What can hang from each mark
q_267: q_79 q_203 q_489 q_645 q_661 q_725 q_835
q_864: q_725
q_661: q_267 q_679 q_720 q_864
q_645: q_267 q_679
q_720: q_203

Every row comes from one small tree of marks. Brackets hold a mark, then the marks that hang from it, in the order of their numbers. Every link used is in the known rows. Which tree was each row made from?
Known rows
{q_645 {q_267 q_203 q_489 {q_661 q_679 q_720 q_864} q_835}}: [ 1.43  3.47  0.99  3.15  3.36 -1.29  0.17  1.83 -3.41 -1.19 -0.03 -2.29
  2.92  3.14  5.28  1.27 -2.69  0.65]
{q_267 q_79 q_489 {q_661 q_679 q_720 {q_864 q_725}} q_835}: [ 0.34  4.73  1.18  4.16  2.36 -1.12  4.10  0.33 -2.88  1.49  1.63  0.39
  3.23  2.17  3.22  1.82 -0.04  1.06]
{q_661 {q_267 q_203 q_489}}: [ 1.57 -2.57 -1.07 -1.39 -2.38 -1.92 -0.80 -0.41  3.02 -0.27  1.31  2.56
  0.75 -1.57 -3.29 -0.50 -1.86  2.77]
{q_267 q_203 q_645 q_725 q_835}: [-3.71  2.06  0.86 -0.82 -0.08  1.17  1.12 -0.11 -1.59  0.28 -2.70  4.02
 -0.96 -0.12 -3.16 -0.24 -0.78 -1.30]
{q_645 {q_267 q_725 q_835} q_679}: [ 1.57 -3.77 -1.04 -1.31  2.55  1.37 -3.00 -0.93  2.57 -2.07  0.01 -2.21
 -1.77 -3.14 -1.18 -0.32 -0.09 -1.36]
{q_645 q_679}: [ 2.42 -5.60 -3.08 -4.86 -2.05  0.36 -4.66 -3.06  3.60 -0.92  2.57 -2.31
 -0.91 -4.45 -2.36 -0.47  0.88  0.30]
{q_645 {q_267 q_203 q_725 q_835}}: [-1.14 -0.47 -0.61 -1.82  2.34 -0.15 -1.35  0.71  1.43 -1.22 -1.09  1.57
  0.49 -1.94 -2.46  0.74 -2.54 -0.12]
{q_661 {q_267 q_489 q_645 q_835} q_679 q_864}: [ 1.86 -0.70 -0.07  3.06 -2.57  1.61  2.82 -1.35 -0.34 -0.79 -0.56  1.26
  1.34  4.97  1.64 -0.19  0.96  1.21]
{q_661 q_267 {q_720 q_203} {q_864 q_725}}: [ 0.32 -3.22 -2.46 -1.19 -1.64  0.01 -3.24  0.65  3.66 -0.99  6.97 -3.99
  3.04 -1.31 -0.09  2.32  3.67  2.55]
{q_661 {q_267 q_489 q_645} q_679 q_720}: [ 2.12 -3.20 -0.45  2.29 -4.43  0.41 -0.52 -0.86  0.84 -1.00  1.24  0.11
  0.17  1.45  3.85 -0.93  0.12  0.67]
{q_864 q_725}: [ 0.37 -4.94 -3.79 -5.09 -2.23 -0.26 -2.47 -3.17  5.12 -0.54  4.75  0.79
  1.52 -5.79 -3.37  2.00  0.30  1.12]
{q_645 {q_267 q_79 q_203 q_725 q_835}}: [-2.53  1.75  0.82 -0.47  2.37 -1.53  0.69  1.89  0.46  1.00 -2.75  3.03
  0.53 -1.33 -3.00 -0.39 -3.45  0.16]
{q_661 {q_267 q_79 q_645 q_835} q_679 q_720}: [-0.92 -0.12  1.79  4.17 -3.41  0.56  1.31  0.87 -0.60  0.07 -0.97  0.76
  0.94  4.41  3.19 -0.78  0.50 -0.29]
{q_267 q_203 {q_645 q_679} q_725 q_835}: [-2.77  1.08  1.24  0.76  1.21  1.49 -0.70 -0.67 -2.34 -1.03 -3.10  2.04
 -2.55 -0.35 -2.69 -1.89  0.19 -1.40]
{q_661 {q_267 q_79 q_203 q_645 q_725 q_835} q_679 q_864}: [-2.75  4.03  2.08  4.96 -0.55  0.24  4.25  1.28 -2.65 -0.23 -6.22  3.33
  1.10  6.79  0.22 -1.37  0.84  1.34]
{q_267 q_645 {q_661 q_720} q_725 q_835}: [-2.29  2.49  2.11 -0.09  1.40  1.69  1.53  0.65 -2.83  0.42 -1.12 -0.04
 -3.04  0.27  1.36  0.68  1.48 -4.37]
{q_267 q_79 q_203 q_661}: [-1.79  1.70  0.10 -3.79 -0.49 -3.49 -0.30  0.18  0.00  1.99 -1.12  1.65
  0.06 -2.25 -3.14 -0.01 -2.61  0.55]
{q_661 {q_267 q_489 q_645} q_679 {q_720 q_203} q_864}: [ 1.59 -0.57 -0.92  2.15 -3.79  0.51 -0.63  0.74 -0.90  0.42  3.11 -2.81
  2.11  3.65  3.98  0.24  1.80  2.32]
{q_661 {q_267 q_725 q_835} q_679 {q_720 q_203}}: [ 0.17  0.86 -0.52  1.51 -1.91  1.75 -1.44  1.63  0.24 -0.73  2.09 -2.50
  1.83  2.58  2.13  2.81  2.29  0.87]

Write each row's tree
[-1.98 -0.36 -0.08 -2.13 -0.91  2.44  1.32 -1.36  0.13  0.66 -1.23  2.70
 -1.74 -0.87 -2.41  0.16  0.83 -2.12] => {q_267 q_645 q_725 q_835}
[-0.92 -1.81 -0.01 -0.76 -1.69 -0.46 -1.34  0.22  2.22 -1.21  0.79  1.84
  1.17  0.44 -3.15  0.89 -0.48  1.32] => {q_661 {q_267 q_203 q_835}}
[ 2.65 -5.84 -2.85 -3.66  0.89  0.33 -4.72 -1.40  4.11 -2.31  0.52 -2.96
 -2.17 -5.18 -1.10 -0.92 -0.18 -0.60] => {q_645 {q_267 q_725} q_679}
[ 1.83 -0.18 -2.43 -0.08 -2.30  1.59 -2.08  1.28  1.09 -1.01  1.87 -4.70
  2.30  2.77  3.21  2.09  4.05  2.46] => {q_661 {q_267 q_725} q_679 {q_720 q_203} q_864}
[ 1.64 -0.38  1.60  0.91  3.51 -2.62  0.04  0.46 -0.09  0.71  0.22 -0.81
 -1.87 -2.38 -0.61 -1.57 -3.41 -0.76] => {q_645 {q_267 q_79 q_489 q_661 q_835} q_679}
[ 2.86 -2.88 -1.63 -2.82  3.65 -0.18 -2.80 -0.81  1.80 -2.55 -1.00 -5.26
 -2.87 -2.71  0.77 -0.73  1.50 -1.46] => {q_645 {q_267 {q_661 q_864} q_725} q_679}
[ 0.24 -4.04  1.54  2.78 -1.29  2.00 -2.40 -0.18  0.15 -2.25  1.25 -2.38
 -2.25  1.14  1.39 -1.69  2.51 -1.68] => {q_661 {q_267 {q_645 q_679} q_835} q_720}
[ 1.37 -1.92 -0.80 -1.07 -0.20  1.04 -0.40 -2.51  0.21  0.12 -0.88  1.46
 -3.67 -3.23 -2.11 -2.73  0.49 -1.04] => {q_267 q_489 {q_645 q_679} q_725}
[-0.62  1.20  0.59 -1.78  0.93  1.74  0.78 -0.04 -1.98  0.20 -1.42 -2.25
 -2.51  0.42  2.22  0.01  3.05 -3.03] => {q_267 q_645 {q_661 q_720 q_864} q_725}
[-4.14  7.78  4.91  4.04  3.33 -1.58  5.23  2.75 -6.50  3.25 -3.88  4.50
 -2.30  1.85 -0.12 -1.58 -2.22 -2.02] => {q_267 q_79 q_203 q_489 q_645 {q_661 q_720} q_725 q_835}
[-1.39  7.67  1.05  1.26  1.89  0.33  2.24  2.52 -4.25  2.50 -0.34 -2.96
  1.93  4.26  3.14  2.66  2.18  0.24] => {q_267 q_79 {q_661 q_679 {q_720 q_203} q_864} q_725 q_835}
[-1.36 -0.31  0.17 -2.45  2.05 -2.12 -2.12  0.86  0.86 -1.11  0.51 -0.63
  0.19 -1.79 -1.09  1.45 -3.63 -1.12] => {q_645 {q_267 q_203 q_661 q_835}}
[-1.50  3.18 -0.99  0.83  1.49 -1.04  0.44 -1.25 -1.28 -1.94  0.76  0.27
  3.95  1.49  0.53  2.89  0.15  1.10] => {q_267 q_203 {q_661 q_679 {q_864 q_725}} q_835}
[-3.04  1.20  3.15  4.28  0.63 -0.52  1.31  1.09 -1.86 -0.67 -4.89  3.28
 -2.74  2.15 -2.90 -3.58  0.36 -0.62] => {q_661 {q_267 q_79 q_203 {q_645 q_679} q_725 q_835}}
[ 1.03  0.47 -0.77 -3.00 -0.32 -0.99  2.59 -0.99  1.55  3.18 -0.87  3.98
 -0.58 -3.43 -3.87 -0.71 -1.12  1.18] => {q_267 q_79 q_489 q_725}
[-0.71  3.77 -0.08 -0.57  1.77 -2.80  1.26  1.50 -1.40  3.86  5.26 -1.48
  1.88 -2.03 -0.23  1.74  0.16  2.11] => {q_267 q_79 q_489 {q_661 {q_720 q_203} {q_864 q_725}}}
[-0.61 -2.91 -0.17 -1.27 -1.28  1.89 -2.14 -2.25  0.33 -0.70  0.77 -0.43
 -1.96 -1.15 -1.98 -1.04  0.49 -1.68] => {q_267 {q_645 q_679} q_835}
[ 2.81 -1.79 -3.17 -2.64 -2.63  1.81 -2.44 -1.57  1.31 -0.94  2.07 -3.74
  3.43  1.08  3.46  1.48  2.07  1.54] => {q_661 q_679 q_720 q_864}
[-1.66  2.29  3.10  4.69  0.55  0.72  2.55  2.03 -2.89 -0.09 -1.88  3.78
 -1.58  2.36  0.08 -1.30 -0.04 -0.54] => {q_661 {q_267 q_203 q_489 q_645 q_725 q_835} q_720}
[ 0.44 -2.80 -1.64 -4.23  0.27 -1.13 -0.83 -0.02  3.88  0.88 -1.13  0.81
 -0.57 -4.27 -2.10 -0.49 -1.86  0.07] => {q_645 {q_267 q_79 q_725}}
[ 0.95  4.02  2.81  2.16  5.68 -0.82  4.04  2.88 -2.57  1.88 -1.48 -0.60
 -0.78  0.91  2.29  0.12 -1.03 -1.21] => {q_645 {q_267 q_79 q_489 {q_661 q_720 q_864} q_725 q_835}}
[ 0.79  0.89 -0.50 -1.64 -1.89 -1.60 -0.89 -0.10 -0.43  1.01  0.55 -1.92
  1.07 -0.12  3.41  0.96 -0.78 -0.04] => {q_267 q_79 {q_661 q_679 q_720}}
[ 0.88 -3.97 -0.01  0.63 -2.13 -0.11 -0.49 -0.90  1.50 -0.50 -1.67 -1.41
 -1.73  1.38 -1.19 -3.75  2.67  0.71] => {q_661 {q_267 q_79 {q_645 q_679}} q_864}
[ 0.07  2.13  0.51  0.64 -1.07  0.08  2.09 -1.77 -2.32  0.85 -0.22  1.71
 -0.29  1.51  1.61  0.97 -1.75 -1.44] => {q_267 q_489 q_645 {q_661 q_679} q_835}
[ 1.98 -3.46 -1.53 -3.36 -0.54 -2.56 -0.50 -0.49  3.66  2.16  1.66  1.55
  0.28 -4.39 -2.10 -0.98 -4.16  1.55] => {q_645 {q_267 q_79 q_489}}
[ 2.72  0.50  0.62  3.84 -0.71  1.56  1.77  0.21  0.07 -0.97  0.16  0.76
  0.71  2.51  2.67  1.27  1.21  0.64] => {q_661 {q_267 q_489 q_725 q_835} q_679 q_720}
